Each row comes from the steps of one path. Every step used is in the known rows, and no mark comes twice. Write the path behind each row, first mark first.
Known rows:
J -> F -> T -> B -> E -> Y -> R: 0.9; -15.7; 21.9; 4.3; 24.6; 11.6; -12.4; -9.1; 13.1; -4.4; -57.5; 44.2; -6.5; 6.1; 17.8; 10.3; 20.4; -8.9; 6.1
B -> E -> J -> F: -4.6; 30.6; 0.5; -3.9; -16.3; 10.9; 15.4; 6.8; 62.5; 19.4; -30.4; 13.3; 14.4; 16.6; -26.9; -2.3; -9.7; -15.0; -3.6
E -> J -> F -> R -> Y: -41.4; 60.8; -4.6; 32.9; -22.2; -17.7; 1.1; 34.5; 40.3; 21.7; 15.3; 22.4; -1.3; 22.6; -16.4; -12.7; -11.1; -19.1; 21.0
R -> F -> T -> B: 2.8; -35.2; 28.8; -17.3; 4.1; 24.3; -9.9; -18.3; -54.0; -1.6; -11.8; -15.5; 13.2; -3.7; 45.2; -7.3; 2.6; 15.5; -4.2
E -> Y -> R -> F -> J: -25.3; 21.6; -2.0; 10.0; 28.4; -26.1; -2.9; 23.2; -39.7; 4.5; 14.9; -15.0; -58.5; -16.9; 6.4; 6.2; -4.6; -17.1; -6.3
Y -> R -> F -> T -> B -> E: 11.5; -36.9; 21.1; -5.4; 7.2; 11.2; -11.1; 25.1; -46.5; -3.1; -12.5; 12.9; 20.7; -20.9; 45.9; -8.3; 1.1; -0.3; -10.1
F -> T: 3.8; -21.9; 10.2; -12.9; 7.7; 10.9; -9.4; -44.1; -2.4; -10.3; -0.1; -42.3; 5.6; -1.4; 9.4; -0.2; -1.5; 9.9; 1.2
T -> F: -11.6; 0.4; -17.3; 0.9; -14.7; 19.1; 16.2; -40.3; -15.0; 10.8; 18.3; -39.2; 9.7; -1.3; -33.3; 1.1; 5.7; 6.1; -1.6
B -> E -> Y -> R -> F -> T: -3.8; -18.4; -7.7; 13.7; 44.2; -11.8; -13.2; 11.7; -43.3; -6.6; -19.1; -3.4; -9.4; -18.4; 24.4; 4.8; 18.3; -24.9; -3.7
R -> F -> T -> B -> E -> J: 13.1; -19.2; 17.3; -15.4; -5.9; 26.9; 3.9; 14.8; -12.7; 0.0; -19.0; 0.6; 37.2; -2.2; 22.6; -13.4; 1.4; -4.4; -13.7
E -> B: 29.6; -34.3; -9.9; -5.2; -20.7; 0.7; -9.3; -6.3; 9.5; -7.8; 1.4; -7.7; 6.1; -5.9; -15.8; 16.0; -5.0; 18.4; -10.6
Y -> R -> F -> T: -27.2; -14.7; 9.1; 8.3; 16.3; 2.7; -16.4; 5.1; -55.7; 8.5; 3.9; -43.1; -6.6; -15.7; 45.2; -10.6; -3.3; -12.6; -6.3
J -> F -> T -> B -> E -> Y: 16.4; -19.4; 24.8; -16.2; 23.2; 18.7; -4.5; -37.2; 19.3; -9.1; -65.5; 42.9; -0.5; 16.9; 6.2; 12.4; 24.6; 7.3; 10.1
F -> T -> B -> E -> Y -> R: 23.6; -37.4; 6.3; 9.3; 25.8; 3.5; -13.9; -6.1; -1.8; -27.5; -19.5; 27.1; 11.3; -15.6; 13.6; 12.8; 18.3; -5.8; -2.7
F -> J -> E -> B: 39.1; -13.9; -20.1; -35.3; -23.7; -20.6; -1.0; 0.7; 31.3; -16.1; 25.4; -31.7; -27.3; 2.2; -17.6; 9.0; -17.2; 38.7; -10.3
F -> T -> B: 16.9; -38.4; 25.8; -17.1; -3.9; 24.4; -9.9; -40.5; -7.1; -15.8; -6.6; -13.7; 19.4; -0.6; 22.5; 0.4; 0.3; 22.6; -1.5
Y -> R: -7.9; -3.0; -7.0; 21.0; -4.3; -8.3; -6.5; 5.2; -0.3; 0.0; 23.7; -17.6; 1.3; -15.8; 3.9; 4.2; -13.9; -8.4; -6.9
R -> F -> T -> B -> E: 27.6; -40.3; 24.2; -25.7; 6.0; 18.7; -3.3; -2.5; -39.6; -7.5; -21.4; 11.3; 26.6; -9.8; 33.1; -5.3; 5.1; 15.8; -6.4
J -> F -> R: -28.5; 29.2; 8.5; 3.4; -8.8; -2.0; -3.8; -10.8; 7.8; 18.6; 1.1; 25.1; -14.8; 26.6; -15.3; -6.6; -2.6; 2.6; 20.9
E -> J: -4.4; 15.4; -10.8; 10.0; -16.7; 7.0; 8.5; -5.4; 33.9; 2.9; 16.5; -29.3; 17.7; 2.2; -19.9; -1.4; -14.1; -11.6; -10.3
T -> B -> E -> Y -> R: 29.0; -23.2; -7.1; 22.1; 12.6; -8.1; -3.7; 16.1; 7.8; -20.4; -4.4; 50.0; 11.8; -19.3; -5.3; 20.0; 9.8; -8.0; -6.7

Which path is each row?
-28.6; 36.7; 4.6; 3.8; -17.8; 15.3; 10.1; -8.3; 47.9; 24.8; -21.1; -13.7; -0.1; 23.4; -14.9; -4.5; -12.7; -15.7; -1.5 => E -> J -> F
-4.7; 18.0; -12.7; 27.8; -9.9; -34.6; -8.1; 20.5; -0.6; -7.0; 50.8; 17.0; 4.8; -5.0; -10.6; -1.8; -9.0; 3.9; 19.4 => F -> R -> Y
-13.9; -28.5; 12.9; 18.6; 31.7; 7.3; -18.9; 0.9; -62.4; -6.9; -15.3; -0.5; -9.0; -12.2; 49.0; 3.0; 18.1; -13.1; -3.6 => E -> Y -> R -> F -> T -> B
-14.1; 20.0; -2.9; -26.3; -16.4; 11.3; 22.8; -35.8; -5.5; 9.7; 26.7; -46.9; -25.7; -3.0; -45.0; -2.3; -5.1; 15.7; -2.8 => T -> F -> J
5.3; 17.9; -23.4; -14.4; 26.1; -33.4; 6.6; -2.6; -20.8; -5.7; 20.9; -33.5; -50.2; 3.1; 4.6; 5.4; -0.7; 9.4; -0.7 => R -> F -> J -> E -> Y
9.4; 14.1; 16.7; -9.1; -27.1; 24.0; 15.6; 11.3; 57.5; 13.6; -36.8; 42.6; 27.5; 18.0; -13.7; -1.7; -7.4; -2.1; -5.8 => T -> B -> E -> J -> F
-4.7; 38.8; 7.5; 18.9; -31.5; -8.8; 6.2; 54.3; 49.4; 10.1; -0.3; 78.5; 25.6; 17.3; -14.3; -10.5; -6.3; -6.5; 16.6 => T -> B -> E -> J -> F -> R -> Y
-9.0; 2.3; -41.6; 31.5; 28.5; -33.0; -6.6; 21.1; -36.4; -2.2; 21.1; -23.9; -19.5; -7.2; 28.8; 6.8; 6.4; -16.6; -4.0 => J -> E -> Y -> R -> F
-20.6; 0.1; 25.4; -18.1; 7.0; 19.3; -7.7; -48.0; 11.9; 11.8; -37.7; -26.2; -11.9; 19.7; 14.3; -3.1; -0.2; 6.6; 9.5 => J -> F -> T
19.1; 8.8; -15.0; 1.3; -15.1; 2.5; 13.5; 10.4; 48.3; -2.8; 7.0; -2.9; 31.2; -4.0; -32.3; 0.6; -11.8; -11.7; -12.1 => B -> E -> J
-25.6; 25.7; -26.3; 28.5; -19.3; -14.3; 8.6; 2.7; -22.2; 7.9; 54.3; -3.5; 8.5; -2.1; -33.0; -7.0; 7.5; 1.5; 20.8 => T -> F -> R -> Y
-18.3; 45.7; -2.5; 4.6; -18.1; 1.7; 9.9; 21.9; 49.0; 19.4; -6.5; 41.5; 10.1; 27.5; -37.7; -13.1; -4.2; -17.5; 11.3 => B -> E -> J -> F -> R
-25.4; 14.2; -20.6; 8.9; -17.7; 10.0; 11.1; -25.2; -28.7; 11.1; 42.5; -11.0; 5.7; 9.4; -43.4; -9.2; 12.0; 2.7; 13.1 => T -> F -> R
25.9; -38.9; 11.9; -11.0; 32.1; 9.4; -6.5; -10.8; -41.6; -16.7; -34.2; 24.2; 9.4; -6.9; 24.3; 7.6; 24.2; 3.5; -2.0 => R -> F -> T -> B -> E -> Y
0.0; 20.2; -27.1; -29.7; -18.2; -2.5; 25.2; -33.2; 6.5; 2.8; 42.4; -64.3; -23.3; 5.6; -34.0; -5.5; -6.4; 26.1; -1.3 => T -> F -> J -> E
-8.8; -1.4; -19.5; 35.9; 22.0; -18.0; -9.4; -3.6; -1.9; -9.5; 11.0; -4.2; -15.7; -13.4; -5.5; 17.7; 5.0; -20.4; -2.2 => E -> Y -> R
2.2; 19.7; -29.6; 5.4; 19.3; -39.5; -1.2; 3.1; 19.4; -16.9; 34.7; -30.2; -48.8; -5.6; -6.9; 11.5; -7.1; -0.2; -1.9 => F -> J -> E -> Y -> R
-28.4; 39.6; 2.5; 22.3; -10.6; -25.8; -6.9; 17.1; 13.5; 14.6; 12.8; 33.0; -12.5; 15.8; -5.4; -4.4; -7.1; 1.0; 27.9 => J -> F -> R -> Y
27.6; -21.7; 14.7; -16.1; -13.3; 28.4; 3.9; -7.7; 33.1; -14.7; -14.2; 2.2; 43.8; 0.1; -1.3; -5.7; -1.0; 2.6; -10.7 => F -> T -> B -> E -> J
-18.0; 56.0; -8.4; 23.7; -20.8; -22.1; 7.3; 49.8; 54.5; 16.2; 5.7; 49.5; 12.1; 16.6; -28.0; -10.6; -8.5; -19.2; 18.6 => B -> E -> J -> F -> R -> Y
46.3; -28.8; 8.1; -13.2; -14.7; 8.0; 6.0; -3.1; 16.4; -15.5; -1.8; 36.4; 34.2; -10.7; -8.9; 9.2; -5.4; 21.0; -7.3 => T -> B -> E
12.1; -0.9; 9.9; -3.4; 18.8; -17.5; 2.0; 42.5; -29.9; -6.9; -0.5; 40.5; -30.9; -22.4; 6.7; 8.8; 0.5; -4.7; -10.3 => T -> B -> E -> Y -> R -> F -> J
-3.4; -15.5; 14.5; 4.4; -4.6; 20.5; -2.9; 43.1; -19.2; 3.3; -10.5; 2.4; 31.2; -13.6; 36.3; -16.4; -2.7; -20.2; -17.9 => Y -> R -> F -> T -> B -> E -> J
17.8; -21.8; 36.6; -31.4; -2.8; 28.5; -2.8; -28.4; 21.5; 0.4; -53.6; 29.4; 14.9; 13.5; 14.5; -0.6; 4.7; 19.3; 5.5 => J -> F -> T -> B -> E
-14.5; -11.7; -27.7; 18.4; 41.1; -20.9; -16.7; -0.4; -45.1; -7.8; 6.0; -46.9; -20.6; -3.8; 47.5; -0.3; 14.5; -15.0; -0.2 => J -> E -> Y -> R -> F -> T
20.2; -6.1; -34.0; -35.6; -33.2; -0.6; 16.0; -17.0; 9.3; -1.9; 29.0; -52.2; -24.0; 5.5; -41.5; 4.2; -0.5; 36.0; -9.1 => T -> F -> J -> E -> B
-8.6; 15.1; 13.7; -25.2; 0.9; -9.7; 6.3; 3.8; -30.4; 10.1; 18.1; -28.8; -36.0; -8.6; 3.0; -4.1; -19.7; 11.6; -7.1 => R -> F -> J
